Each row was made from one walk, in order. Every step used is in the known rows, and no mark comes twice. Write each row's walk.
Known rows:
Y > J: [-4.9,2.7,-7.7,3.7,2.1,3.5,0.6,3.8,-2.6,9.7,12.2,12.8,-17.6,-7.8,27.6,21.2,7.4,-12.8,8.2,-6.3,4.8,-3.7,9.0,4.8,5.9,2.9,3.6,-13.4,3.5,4.0,25.5]
Z > E: [7.0,-1.8,2.5,-12.8,-9.5,-3.3,0.6,-3.0,0.6,20.8,-9.3,4.4,14.5,2.6,-23.9,-3.8,2.8,-24.6,-0.6,-6.6,-2.6,0.2,-17.0,-6.6,0.4,-9.9,3.9,2.1,11.2,-2.5,8.1]
R > E > Z > V > N > A > J > Y: [9.2,-8.2,6.8,0.2,-5.1,-1.4,-1.0,7.2,0.4,22.2,-18.3,-3.4,5.7,-20.3,-16.7,-9.3,65.3,-48.5,-2.0,-9.7,11.2,1.8,-14.3,-9.7,-5.9,-0.8,-4.9,-4.3,16.7,-5.6,15.2]
J > A: [4.5,11.0,-0.7,-7.7,0.6,1.6,-17.1,-4.7,2.3,2.1,10.3,-3.8,-1.3,-12.5,0.3,27.7,12.3,29.6,-10.2,12.3,1.3,8.8,-11.2,3.8,5.6,9.9,6.3,-6.6,6.7,7.3,10.2]
A > J > Y: [-14.5,4.0,-2.1,18.7,2.9,-0.1,-7.2,-3.6,1.2,2.6,1.9,-9.2,-15.1,11.2,33.9,3.7,12.7,23.7,15.1,2.4,6.5,-3.1,-7.2,15.2,-18.0,-0.6,11.3,-10.3,-6.5,2.6,5.7]
Z > E > R > V: [9.4,-5.2,9.1,-4.0,-9.3,-2.7,-10.5,-1.2,-11.9,35.4,-18.5,-8.2,27.7,14.4,-37.8,-10.5,1.2,-42.8,-5.9,-5.2,-0.2,1.3,-16.0,-11.1,1.3,-10.3,8.6,9.7,19.6,-5.1,0.6]
Y > J > A > N: [-8.7,16.8,-6.2,5.9,0.3,7.6,-12.0,7.6,1.7,7.8,20.5,14.5,-21.8,-8.9,27.9,46.6,19.2,1.3,3.5,3.5,7.4,3.2,-3.6,7.5,6.8,7.2,10.4,-23.0,7.1,14.2,30.1]
R > E > Z > V > N > A > J > F: [10.3,-7.4,10.1,-6.2,-3.5,-2.4,-0.2,7.3,-1.5,25.8,-14.0,-2.1,9.6,-15.1,-25.1,-2.8,72.0,-40.1,-3.1,-8.7,11.7,0.3,-16.7,-14.9,-8.9,-5.4,-6.1,-3.5,12.9,-3.5,21.1]
J > F > R > E > Z > V > N > A: [-7.2,-11.3,14.9,-15.2,2.5,1.4,2.7,9.6,-9.5,21.8,-0.5,-4.8,-5.7,13.6,-9.0,4.6,56.9,7.5,-9.5,1.8,13.2,-3.4,-1.3,-7.7,-25.5,8.9,-13.3,-8.3,-2.6,6.8,22.3]
R > V > Z > E: [23.7,-4.8,11.0,1.1,3.1,0.5,-11.3,6.5,-17.7,28.2,-25.9,-6.3,24.1,-17.6,-49.6,-8.9,24.0,-65.7,-15.7,-5.2,6.5,-5.2,-21.5,-17.2,-6.1,-24.9,-7.9,3.5,13.4,-7.3,17.1]
A > J > Y > N > V: [-16.9,2.3,-3.7,22.5,0.5,3.6,-6.1,7.5,3.9,-2.5,2.2,-6.6,-23.2,0.0,43.4,11.3,12.1,11.2,13.1,-1.8,2.9,-2.2,-2.1,15.0,-18.7,10.8,-3.0,-19.1,0.6,5.2,7.2]
V > R: [-0.8,5.8,8.6,0.5,4.2,2.2,12.8,-8.6,-8.1,18.7,8.3,-5.2,13.9,23.7,-19.2,-7.6,-9.4,-1.7,-5.5,4.4,0.2,-2.8,-1.6,-5.6,-8.4,-9.0,9.3,5.1,22.9,5.9,-12.0]
A > J: [-6.5,6.9,1.8,11.1,4.0,-3.3,-6.3,-7.0,0.4,-0.2,5.3,-7.2,-3.3,5.3,9.2,10.4,14.1,20.0,12.1,1.6,2.6,-1.3,-13.3,5.0,-15.6,-8.7,12.6,-5.0,-7.7,1.9,5.3]
Y > N > A: [-11.8,5.5,-3.7,-2.9,-6.1,6.8,2.6,16.1,13.3,-2.9,0.7,23.7,-29.3,-13.0,19.2,28.8,21.0,-33.1,5.5,-3.5,-1.4,10.8,0.6,4.2,-1.5,38.7,-4.2,-20.2,5.5,3.4,15.5]
J > A > N > V > R > E > Z: [2.0,15.7,8.1,1.4,-4.3,5.8,-11.7,7.6,2.5,6.4,9.6,-5.4,9.6,-4.9,-17.8,26.7,23.8,2.3,-15.7,12.1,4.0,8.1,-19.7,-5.7,-3.7,2.0,-3.9,-10.9,23.4,17.0,1.6]
R > E: [-3.8,-10.4,6.6,3.0,-4.3,-4.1,-2.8,1.6,5.8,10.1,-5.7,-0.5,4.3,-1.2,-14.8,-26.4,27.6,-17.6,-6.2,-7.0,3.4,3.8,-8.4,-9.4,-5.9,5.8,-1.6,-0.9,1.5,2.7,-5.6]
F > J: [-15.2,6.5,4.1,17.1,2.6,-0.5,-9.4,-6.1,-4.6,-3.0,6.6,-12.6,-12.8,12.9,-8.6,21.2,5.5,4.0,-2.3,16.7,5.9,0.5,0.0,17.7,-3.2,1.3,8.7,-0.1,-17.4,-4.9,1.1]
Z > V > N > A > J > F: [13.9,8.7,-0.2,-1.2,2.5,3.9,8.1,10.0,-6.7,14.2,-9.9,-2.7,2.3,-20.4,-0.1,28.5,45.8,-12.6,10.0,1.6,2.4,-4.9,3.0,-4.8,-10.4,-10.2,-11.7,-12.3,10.9,-11.3,27.5]
E > R: [-1.1,-2.4,6.3,4.1,-2.3,-0.4,-6.7,-3.5,-10.7,13.8,-0.7,-10.9,9.5,23.7,-3.7,-0.8,-16.7,-3.6,-2.7,2.5,0.3,2.3,2.7,0.4,3.0,6.6,8.4,9.5,14.6,1.0,-16.0]
V > Z > E: [24.3,-1.8,9.3,-14.0,-1.7,-1.3,2.3,-4.6,-10.4,26.5,-12.3,5.3,15.3,-13.2,-38.0,3.3,6.2,-48.5,-12.1,-6.2,2.4,-6.6,-27.3,-10.6,-5.1,-20.7,-7.8,2.6,23.0,-0.7,14.7]
Z > E > R > V > N > A > J: [7.3,0.9,8.4,2.5,-7.5,-3.4,-8.5,-0.9,-7.8,32.3,-16.5,-9.1,21.1,5.9,-33.7,4.4,24.3,-43.0,0.3,-1.6,0.7,3.3,-15.0,-10.2,-8.6,-6.0,11.4,3.9,17.3,-8.0,4.9]
J > A > N > V > Z > E: [7.4,18.0,5.3,-3.0,-5.3,5.7,-14.2,7.7,1.8,4.8,5.9,-0.9,7.2,-12.2,-14.9,36.6,13.4,1.9,-13.5,12.3,0.7,5.8,-23.5,-2.8,-4.6,-1.3,-8.6,-14.3,19.7,14.8,9.5]
Z > V: [18.0,1.5,-0.4,-12.9,-2.0,3.6,3.3,5.2,-11.1,15.8,-14.3,-1.2,15.2,-8.7,-8.3,2.7,2.1,-15.8,3.5,-4.5,-0.6,-5.2,-4.4,-5.0,5.6,-17.7,-9.4,-1.7,14.9,-8.1,17.4]
N > A: [-1.0,9.4,-1.8,-14.8,-4.0,-0.1,5.4,-0.9,10.1,2.5,-2.4,14.8,-6.4,-0.9,2.2,19.8,19.2,-6.8,9.7,10.0,0.8,8.2,-3.3,1.2,-7.6,20.4,4.1,-6.7,-2.1,-1.7,9.9]
J > F: [-7.3,-2.0,4.6,-6.4,3.1,1.5,-0.2,4.7,-4.9,13.6,6.2,0.8,-5.9,22.6,9.7,7.4,17.9,31.8,0.4,5.4,6.7,-8.0,1.1,-0.6,-10.3,-2.5,-4.7,-5.7,-7.3,7.5,16.8]
F > J > A > N > V > Z > E: [-7.1,19.1,8.6,13.0,-1.4,3.4,-19.1,-1.4,-4.4,4.1,9.2,-12.7,-5.8,2.8,-24.0,47.4,15.5,0.0,-12.8,24.2,6.6,4.0,-19.3,14.9,-7.3,-2.8,2.3,-9.5,-1.2,5.4,9.1]

Write each row's walk:
[-15.4,9.0,-2.9,3.0,-4.2,5.1,-0.2,12.7,13.5,-2.7,3.7,20.0,-31.1,-10.5,24.1,34.2,27.6,-23.6,11.6,-2.9,-0.3,10.1,-5.1,6.4,-9.2,34.5,2.3,-22.9,1.6,4.2,18.4]
Y > N > A > J
[-5.3,20.5,2.3,3.4,-2.7,5.8,-17.5,5.4,5.9,-2.1,11.8,2.3,-6.1,-1.4,0.0,36.2,16.9,19.5,-7.2,13.4,3.9,9.9,-17.7,4.2,0.2,6.7,10.5,-13.8,5.8,14.5,6.7]
J > A > N
[-8.3,11.2,3.7,15.8,-6.0,7.1,2.1,19.9,4.5,-12.3,1.4,0.6,1.8,5.6,0.4,11.9,-1.8,-12.1,1.6,3.7,-1.5,-1.1,-0.9,-2.9,-12.1,-5.3,-17.7,-12.2,5.8,11.3,-9.8]
A > N > V
[-9.1,13.2,1.5,-10.4,0.3,-1.8,1.5,-3.5,8.0,8.7,4.5,10.3,-11.8,14.0,13.8,31.5,37.5,23.0,18.3,13.2,6.0,3.7,-12.5,4.3,-23.6,13.2,10.6,-13.2,-11.2,3.3,22.0]
N > A > J > F
[5.8,-3.5,6.6,-9.8,-11.5,-3.5,-4.0,-5.6,-6.8,30.8,-9.7,-3.5,21.3,18.9,-26.7,-4.8,-9.0,-26.9,-2.2,-4.9,-2.4,1.5,-14.8,-6.4,2.5,-5.4,9.7,8.8,21.2,-1.6,-3.3]
Z > E > R
[27.5,-3.0,3.0,-8.2,-0.4,3.5,4.5,9.8,-13.2,14.2,-16.6,-6.1,14.9,-33.8,-25.4,14.2,38.3,-53.7,-6.6,-10.0,6.9,-4.9,-4.8,-10.3,12.5,-20.7,-12.3,4.1,24.6,-12.5,22.3]
E > Z > V > N
[23.8,-3.1,12.3,-12.8,-3.1,-1.5,-0.8,-6.2,-15.8,33.5,-13.1,0.5,19.9,-1.0,-40.2,2.2,-2.0,-50.9,-13.6,-5.2,2.7,-5.6,-26.0,-10.3,-3.9,-17.6,-4.0,7.2,30.5,-0.2,7.0]
V > Z > E > R
[9.6,-1.3,8.1,-1.4,-8.7,-2.4,-6.5,1.6,-8.1,32.6,-18.4,-6.4,22.0,4.4,-37.1,1.1,19.3,-49.4,-3.7,-2.3,0.0,3.7,-10.3,-11.7,-2.8,-3.2,7.2,5.4,20.2,-8.5,2.7]
Z > E > R > V > N > A
[-3.0,17.3,7.2,4.9,-3.7,5.9,-12.0,7.0,4.7,3.5,11.7,-5.1,6.6,-0.4,-10.9,24.0,16.7,14.3,-13.4,14.0,1.5,8.4,-15.4,-3.6,-7.5,5.5,-3.8,-13.5,18.8,18.2,-2.6]
J > A > N > V > R > E
[14.7,-9.2,8.1,-7.3,-5.9,-1.8,1.9,8.0,-0.1,21.2,-18.4,0.1,12.8,-24.9,-32.1,-9.8,61.2,-57.7,-7.5,-10.8,8.7,3.2,-12.8,-16.3,1.0,-2.1,-9.0,0.0,18.4,-6.6,12.9]
R > E > Z > V > N > A
[4.7,-4.2,8.1,2.5,-1.1,0.8,12.8,3.6,-3.8,9.8,1.5,-14.4,25.2,2.4,-18.9,-18.6,-4.7,-7.4,-11.0,2.3,-5.5,-4.1,5.7,-13.6,-15.7,-4.5,-27.1,0.2,26.8,7.1,-17.6]
N > V > R > E
[-1.6,18.6,1.7,4.3,-3.6,6.5,-15.0,9.1,5.5,-6.6,11.0,-2.7,0.2,-8.3,0.9,36.1,10.7,21.3,-9.2,15.0,0.2,8.1,-12.3,1.5,-2.8,6.4,-5.9,-15.0,10.5,15.3,3.3]
J > A > N > V
[-15.5,-6.4,-7.8,16.4,-4.8,9.5,0.0,20.3,5.1,-3.6,-4.1,1.5,-27.5,-7.7,49.0,1.7,-2.5,-13.2,1.1,-4.8,0.4,-1.0,16.8,14.5,-4.2,27.9,-22.4,-20.1,11.6,5.0,3.6]
J > Y > N > V
[7.0,17.2,7.4,-1.3,-5.9,5.5,-17.0,6.8,-1.8,9.7,5.6,-4.4,10.3,-4.1,-15.8,36.3,7.5,0.9,-14.2,13.0,0.8,6.6,-22.0,-2.8,-3.7,0.6,-5.3,-11.1,24.9,15.1,3.8]
J > A > N > V > Z > E > R
[17.5,5.4,5.4,-12.2,1.0,5.1,12.6,-0.9,-16.9,28.8,-8.3,-4.6,25.2,6.8,-21.5,-2.7,-4.7,-17.4,-0.6,-1.5,-0.5,-7.3,-5.8,-8.8,-0.2,-23.4,-3.1,2.3,31.1,-3.8,8.6]
Z > V > R
[8.2,1.8,5.8,-3.0,2.0,2.6,6.5,10.1,-7.7,16.7,-10.4,-6.1,1.1,-16.4,-6.6,16.8,55.3,-13.3,3.9,-0.7,4.6,-2.4,1.0,-7.3,-18.5,-3.1,-13.6,-12.5,8.0,-7.8,23.7]
Z > V > N > A > J > F > R > E
[-9.2,-19.1,16.4,-11.0,-0.9,-2.5,-3.3,0.6,-6.8,7.9,-2.2,-9.5,0.3,5.8,-24.2,-23.2,28.8,-15.8,-18.2,-5.8,9.2,5.6,-9.3,-7.0,-17.6,14.4,-5.9,2.8,-1.3,7.4,-3.1]
F > R > E > Z
[7.9,-2.8,4.0,27.7,8.4,2.6,-8.9,15.4,-9.2,2.1,-16.0,-17.0,6.2,-29.3,-22.5,-1.3,43.6,-42.7,-9.6,-1.5,4.3,-1.3,11.0,-12.0,-5.7,-9.7,-8.3,-1.7,-1.0,-12.6,4.9]
R > V > N
[15.6,-12.5,8.7,-2.1,-4.6,-1.8,0.3,8.5,-3.3,19.9,-17.2,-5.0,14.8,-25.4,-32.7,-16.5,54.6,-55.1,-10.6,-14.4,8.3,0.4,-11.7,-16.6,3.2,-8.9,-10.3,2.2,19.0,-5.9,9.9]
R > E > Z > V > N
[5.2,4.4,3.4,24.2,7.4,1.5,-8.4,12.9,-4.3,3.2,-15.3,-12.6,2.1,-28.1,-18.0,12.2,58.3,-39.2,-0.9,3.4,5.5,2.2,4.4,-9.9,-14.8,-3.1,-2.0,-6.8,-4.5,-12.7,11.8]
R > V > N > A > J
[3.5,-3.5,15.0,-2.6,0.2,-0.8,10.3,-6.6,-7.2,29.6,0.5,-5.9,21.3,16.6,-39.3,-22.5,19.2,-31.7,-13.1,-3.7,6.3,-0.5,-13.2,-14.8,-7.1,-9.4,7.3,8.6,30.1,6.5,-9.9]
V > R > E > Z
[-17.8,18.2,10.5,20.6,0.1,3.3,-16.2,-1.9,-1.8,2.7,15.0,-16.4,-6.0,14.4,-19.9,35.0,19.5,12.0,-12.4,26.1,7.5,6.5,-11.7,14.0,-10.0,4.4,7.0,-9.2,-1.7,8.7,-2.8]
F > J > A > N > V > R > E
[-9.6,19.6,7.9,17.7,1.9,4.3,-19.4,-0.1,-4.9,-3.4,12.5,-14.2,-10.6,1.9,-15.6,48.4,14.6,7.8,-12.5,26.4,7.6,3.9,-13.7,17.0,-7.0,1.1,1.0,-10.7,-4.9,6.1,6.5]
F > J > A > N > V > Z
[-8.6,14.0,7.6,16.5,-4.0,8.1,8.7,15.5,0.2,-3.4,5.2,-1.8,9.5,17.5,-8.9,8.6,-7.0,-13.3,-0.7,5.8,-1.5,-2.4,-2.0,-5.8,-16.2,-9.2,-13.1,-9.6,16.7,14.2,-15.3]
A > N > V > R
[-10.1,10.6,9.9,17.4,-5.4,6.8,7.8,16.4,2.3,0.3,3.5,-1.7,10.8,17.2,-13.7,-0.6,3.0,-18.9,-2.9,3.5,-0.2,-1.1,-4.7,-9.0,-18.6,-7.6,-13.3,-9.9,17.5,15.2,-17.3]
A > N > V > R > E
[-4.4,8.6,9.0,-11.7,4.5,-0.7,-2.3,-1.4,-2.1,15.2,-1.6,4.2,-7.8,10.7,-2.7,26.9,46.0,6.3,8.0,12.8,10.0,2.2,-17.2,-0.3,-33.3,10.3,4.8,-12.6,-9.9,3.7,25.6]
N > A > J > F > R > V > Z
[-4.9,-12.4,15.9,-8.4,0.4,-2.0,-0.4,2.6,-6.7,10.7,-5.5,-11.1,-0.8,-5.9,-22.8,-7.6,52.2,-22.4,-11.1,-4.1,9.7,5.8,-9.8,-7.5,-25.5,12.8,-6.4,-3.6,1.4,2.1,6.7]
F > R > E > Z > V > N > A > J
[-8.6,-3.9,13.2,-4.2,4.8,-2.1,-6.4,-1.2,-10.7,19.3,3.1,-12.6,-1.3,19.7,-0.2,6.0,42.9,25.8,4.0,0.4,12.3,-5.9,-19.3,-1.0,-29.0,-10.5,3.1,-7.3,-7.1,7.8,22.3]
A > J > F > R > E > Z > V
[26.1,-0.7,7.4,-18.5,-1.0,3.9,7.6,1.6,-17.6,28.0,-13.0,-3.9,27.0,-8.0,-34.6,3.6,16.9,-46.7,-7.3,-7.0,7.3,-5.6,-15.4,-11.6,10.4,-25.3,-3.2,9.3,34.4,-5.6,18.6]
E > Z > V > R
[-10.2,4.0,5.9,15.4,5.3,-1.1,5.3,6.2,5.7,-1.6,5.0,-5.6,-19.4,-15.8,3.4,24.2,70.3,-1.0,3.4,5.8,5.6,4.0,8.6,-2.4,-29.7,17.2,-3.6,-14.9,-6.7,-2.4,8.3]
V > N > A > J > F > R > E
[18.8,2.4,-1.0,4.1,2.0,4.8,6.8,11.4,-10.3,8.7,-12.9,-7.8,8.8,-29.9,-8.0,12.4,26.2,-26.8,0.8,-5.7,-0.9,-5.9,9.0,-7.1,2.9,-16.6,-16.4,-5.1,17.1,-13.6,14.9]
Z > V > N
[15.1,-12.9,9.0,-10.6,-6.6,-2.1,-1.8,5.4,-3.9,23.9,-18.1,-1.2,17.8,-15.1,-32.6,-21.2,42.5,-50.4,-9.7,-13.5,8.6,0.9,-18.3,-15.7,4.4,-8.9,-7.2,3.8,17.8,-3.1,10.8]
R > E > Z > V
[-2.3,8.0,10.1,-15.6,1.4,-2.0,-2.7,-2.3,-1.8,22.6,-4.6,5.5,-2.7,12.0,-11.0,25.9,47.2,-1.6,7.7,10.6,9.0,2.3,-23.3,-2.5,-33.1,6.8,6.1,-11.6,-6.0,3.0,28.5]
N > A > J > F > R > V > Z > E
[-12.0,-9.3,-1.4,14.7,-5.6,9.0,3.4,18.5,2.3,9.5,-5.9,-0.5,-18.2,-4.7,30.5,-8.1,10.8,-32.1,-5.0,-7.6,4.3,-0.9,9.1,7.3,-5.2,24.0,-20.6,-15.8,24.2,6.7,1.5]
J > Y > N > V > R > E > Z
[15.9,0.6,8.6,-11.0,-1.2,3.3,11.0,-0.2,-13.9,33.9,-11.5,-4.8,27.1,6.4,-28.8,-15.9,8.9,-26.3,-3.4,-5.3,1.3,-5.4,-10.4,-13.2,-3.0,-20.7,-3.8,2.3,31.7,-2.6,6.3]
Z > V > R > E
[7.1,2.1,3.0,20.2,6.2,2.5,-6.5,15.5,-4.6,3.4,-17.2,-9.4,3.3,-29.3,-21.3,8.4,53.7,-45.8,-5.4,3.1,4.8,2.8,9.1,-11.6,-9.5,0.7,-6.3,-5.1,-1.8,-13.3,10.0]
R > V > N > A
[26.8,0.3,2.2,-12.1,-1.7,3.4,5.9,9.4,-9.6,15.0,-17.3,-1.1,12.8,-34.5,-24.7,21.4,44.5,-55.6,-3.3,-6.9,7.2,-1.9,-5.9,-10.0,9.7,-13.8,-11.1,2.2,24.0,-12.8,26.0]
E > Z > V > N > A
